Each row was made from one path, in order. Every step used is in the known rows, and no mark comes twice. Write each row's path.
In the rows, 128 means zero.
Known rows
pokoten > vunon > dege > saza: [139 139 102 108 152  96  90 177 123 151 147 137 117 100 124 129 131 159
 131 131 121 143 121 159 109 141 136 131  94]
nozup > pokoten > vunon: [128 152 111 111 128 116 102 193 105 145 150 136 145 126 120 100 133 157
 163 130 130  88 126 163 101 133 141 133 121]
nime > dege > tezi > pokoten: [104 115 121 132 109 119 110 184 101 135 130 108 153 103 136 148 142 170
 100 146 108 129 113 146 105 129 123 136 120]
pokoten > vunon > zurim > nime > dege > saza: [111 151 122  98 161  94 100 195  98 135 139 142 130  82 117 192 135 160
  85 132 117 143 144 160  90 131 131 131  87]
kaza > pokoten: [129 134 112 114 129 130 104 170  99 135 150 129 131 141 135 113 131 144
 101 137 139 103 133 145  94 124 143 124 138]
dege > vunon > zurim > nime: [137 136 128 110 134 106 116 198 117 130 132 142 148  93 117 152 120 153
 124 134 110 122 146 152  54 130 138 128 100]
zurim > nime > dege > vunon > memabin > saza: [131 120 142  73 109 115 126 248  99 117 118 112 160 114 128 174 132 159
 133 136  95 114 142 159 108 124 125 128 124]
pokoten > kaza: [131 128 113 114 126 124 102 172  82 137 130 105 137 127 122 124 142 143
 132 138 118 109 134 134 108 123 144 135 113]
pokoten > vunon > zurim > nime: [124 158 114 110 146 106 102 191 109 134 151 148 141  92 112 142 126 152
 124 133 114 117 149 165  44 128 140 129  97]
zurim > nime > dege: [107 115 126 102 101 114 112 187  92 131 132 124 146 129 144 164 138 158
  76 137 112 123 143 150  97 127 133 127 106]
kaza > pokoten > vunon > memabin > saza: [140 159 114  85 149 133 104 217 101 126 151 120 138 123 113 107 136 144
 151 133 128  85 135 167  96 120 137 126 150]
tezi > dege > saza: [127 117 109 116 153 104 100 189 102 136 158 134 118 117 139 158 148 161
  88 135 141 152 125 142 122 121 135 127  93]
dege > vunon: [145 122 109 116 103 111 112 195 114 134 134 122 145 114 122 130 133 156
 153 132 113 123 121 143  92 134 136 132 116]
nime > zurim: [108 129 103 118  99 113 115 159 110 137 132 116 142 143 131 119 130 146
 124 143 138 146 127 125  90 125 124 128 112]
dege > saza: [125 128 111 118 137 110 107 169  99 143 143 131 118 126 127 144 139 152
  91 136 128 148 131 134 115 124 135 131  99]
zurim > nime: [120 123 123 111 105 119 113 179 104 135 142 137 139 128 139 136 135 153
  95 139 111 125 147 152  78 126 141 126 106]
vunon > zurim: [128 148 112 119 169 111 108 166 105 135 142 136 137 105 118 131 120 147
  99 133 134 112 136 141  71 117 134 130  99]
memabin > vunon: [125 119  88 114 110 117 111 178  99 143 143 140 139 136 135 107 138 147
 113 136 130 104 125 139 117 125 133 128 135]
dege > tezi > pokoten > vunon > memabin: [124 148 117 125 130 120 110 195 108 133 150 109 146  85 115 124 148 163
 136 148  78 137 119 165  81 123 131 136 117]
kaza > pokoten > vunon: [135 151 101 109 127 124  95 180 104 136 157 132 131 122 121 108 140 149
 136 132 133 101 125 159  86 133 145 126 138]
pokoten > vunon > dege > nime > zurim: [117 133  92 110 118  93 101 162 116 145 127 115 138 110 121 102 118 140
 139 139 143 140 114 169  76 129 136 130 110]
memabin > vunon > zurim > nime > dege: [105 126 106  97 138 104 110 189  92 136 132 150 150 115 137 161 129 150
  75 136 126 102 145 145  99 123 130 125 122]
kaza > pokoten > vunon > dege > tezi: [136 141 114 116 124 120  87 188 120 148 155 134 133 116 136 117 119 158
 144 140 127 129 117 174  80 132 143 129 146]
kaza > pokoten > vunon > zurim > nime: [127 163 121 104 151 120  96 187 109 132 155 153 134 103 117 133 128 145
 106 133 128 101 148 167  48 129 147 124 124]
vunon > zurim > nime > dege > saza: [104 132 131 104 162  99 108 181  93 133 133 142 131 103 129 195 129 155
  46 135 126 146 150 144 103 122 128 129  90]
zurim > nime > dege > saza: [103 114 129 102 117 105 110 186  91 135 132 130 128 125 143 185 142 162
  59 138 116 154 146 143 122 128 131 128  96]
nime > dege > vunon > memabin > saza: [141 127 126  81 124 113 121 238  95 119 118 101 158 112 119 158 131 158
 158 132 112 107 125 148 127 121 119 131 125]
nozup > pokoten > vunon > memabin > saza: [136 164 125  89 148 125 111 227  99 134 144 126 151 125 111  99 128 154
 186 130 125  73 134 169 111 121 133 134 129]
vunon > dege > saza: [133 122 112 111 150 104  97 164 118 148 139 136 118 120 137 134 124 157
 101 134 130 149 128 142 117 131 134 129  95]
nime > dege > vunon > zurim: [134 134 114 106 150  99 108 199 103 128 124 125 153  89 115 167 122 157
 122 129 126 115 122 141  93 129 126 132 104]

Write each row's path
[129 109  88 110 130  99 105 165 104 152 132 135 135 122 136  97 121 135
  91 134 146  96 122 164 113 122 145 128 133] -> memabin > vunon > dege > nime
[145 132 119 101 125 111 119 198 106 125 135 111 144 108 118 133 138 152
 139 138  98 136 128 143 101 122 133 130 109] -> dege > vunon > memabin
[103 122 112  99 152  95 106 186  91 141 132 155 134 111 133 183 134 151
  58 137 129 128 147 137 124 124 127 126 112] -> memabin > vunon > zurim > nime > dege > saza
[126 133 122 111 130 128 103 176  82 144 128 113 145 143 125 104 133 147
 160 134 135  78 134 138 126 124 148 137 123] -> nozup > pokoten > kaza
[132 116 114 105 100 107 113 203 105 129 124 112 151 109 129 159 135 162
 142 131 116 123 114 142 114 134 129 132 115] -> nime > dege > vunon
[116 129 106 108 139 109 111 183 102 139 143 159 141 113 128 129 127 144
  80 137 124  99 150 147  78 122 136 125 121] -> memabin > vunon > zurim > nime
[109 132 112 129 107 114 102 198 103 136 138 110 154  87 123 148 149 174
 137 143  99 126 106 163  93 138 127 138 122] -> nime > dege > tezi > pokoten > vunon
[122 121 138  84 102 108 122 214  98 118 125 109 154 107 134 177 142 159
 110 140  83 142 141 152 106 125 129 127 108] -> zurim > nime > dege > vunon > memabin
[136 168 105 111 173 119  92 178 106 135 156 141 134  99 109 117 126 145
 127 129 142  95 131 159  66 128 142 127 130] -> kaza > pokoten > vunon > zurim
[125 110 128  99  86 106 115 208 106 126 123 122 153 111 137 171 137 162
 123 135 100 130 133 151  97 138 132 129 112] -> zurim > nime > dege > vunon
[152 125 121  88 145 114 118 252 108 116 144 119 149 104 124 143 140 160
 172 132 123 115 122 154 109 117 128 128 120] -> tezi > dege > vunon > memabin > saza
[121 115 120 138 123 117 101 172 128 146 135 123 144  99 137 111 124 166
 121 146 106 129 114 156  86 134 129 133 113] -> vunon > dege > tezi > pokoten
[134 160 114  95 145 125 103 182  99 127 162 119 133 118 118 112 143 146
 127 137 115 114 132 161  94 121 142 125 133] -> kaza > pokoten > vunon > memabin
[105 113  99 118 124  98 113 172  96 132 139 113 138 128 137 130 138 140
  96 142 166 145 119 152  93 108 135 127 115] -> tezi > dege > nime > zurim
[131 141 100 123 140 109  92 179 132 142 142 127 143  77 120  89 136 165
 151 133 103 100 111 166  80 151 135 131 102] -> tezi > pokoten > vunon > dege
[134 127 120  90 124 106 118 205  98 122 126 100 152 108 125 160 140 157
 129 136  96 134 125 145 126 123 126 130 111] -> nime > dege > vunon > memabin
[110 133  94 124 127  96 101 158 126 142 122 108 145  86 115  84 130 146
 136 142 129 119 107 169  75 142 131 131 110] -> tezi > pokoten > vunon > dege > nime > zurim
[112 141 104 109 126  96 100 165 116 153 125 123 147 123 126  82 111 143
 158 136 157 111 116 174  95 130 138 132 127] -> nozup > pokoten > vunon > dege > nime > zurim
[126 115 126 135 129 123  95 173 106 144 123 105 143  99 128 113 133 158
 141 148 103 117 116 146  99 135 137 138 116] -> vunon > dege > tezi > pokoten > kaza
[101 119 119 111 119 107 111 200  91 140 134 147 153 116 140 177 123 154
  74 144 122 126 141 153  93 115 127 129 134] -> memabin > vunon > zurim > nime > dege > tezi
[107 137 128 103 147 106 110 186  95 128 133 134 148 104 131 174 122 154
  67 134 120 118 150 149  77 121 130 127  97] -> vunon > zurim > nime > dege
[139 144 101 110 135 105  92 181 123 144 145 130 135 103 127 108 124 159
 150 129 118 114 119 165  82 139 138 130 103] -> pokoten > vunon > dege
[153 133 122  91 128 120 123 229 108 124 130 111 151 114 112 129 129 151
 173 133 111 108 130 149 103 120 126 132 124] -> dege > vunon > memabin > saza
[138 140  98 110 139  96  95 176 110 146 138 125 132  97 121 108 122 146
 118 130 132 113 117 185  79 129 149 132 111] -> pokoten > vunon > dege > nime
[ 99 126 127 123  88 114 107 206 107 134 137 119 156  88 132 162 148 175
 120 146  83 128 123 172  77 140 129 135 119] -> zurim > nime > dege > tezi > pokoten > vunon
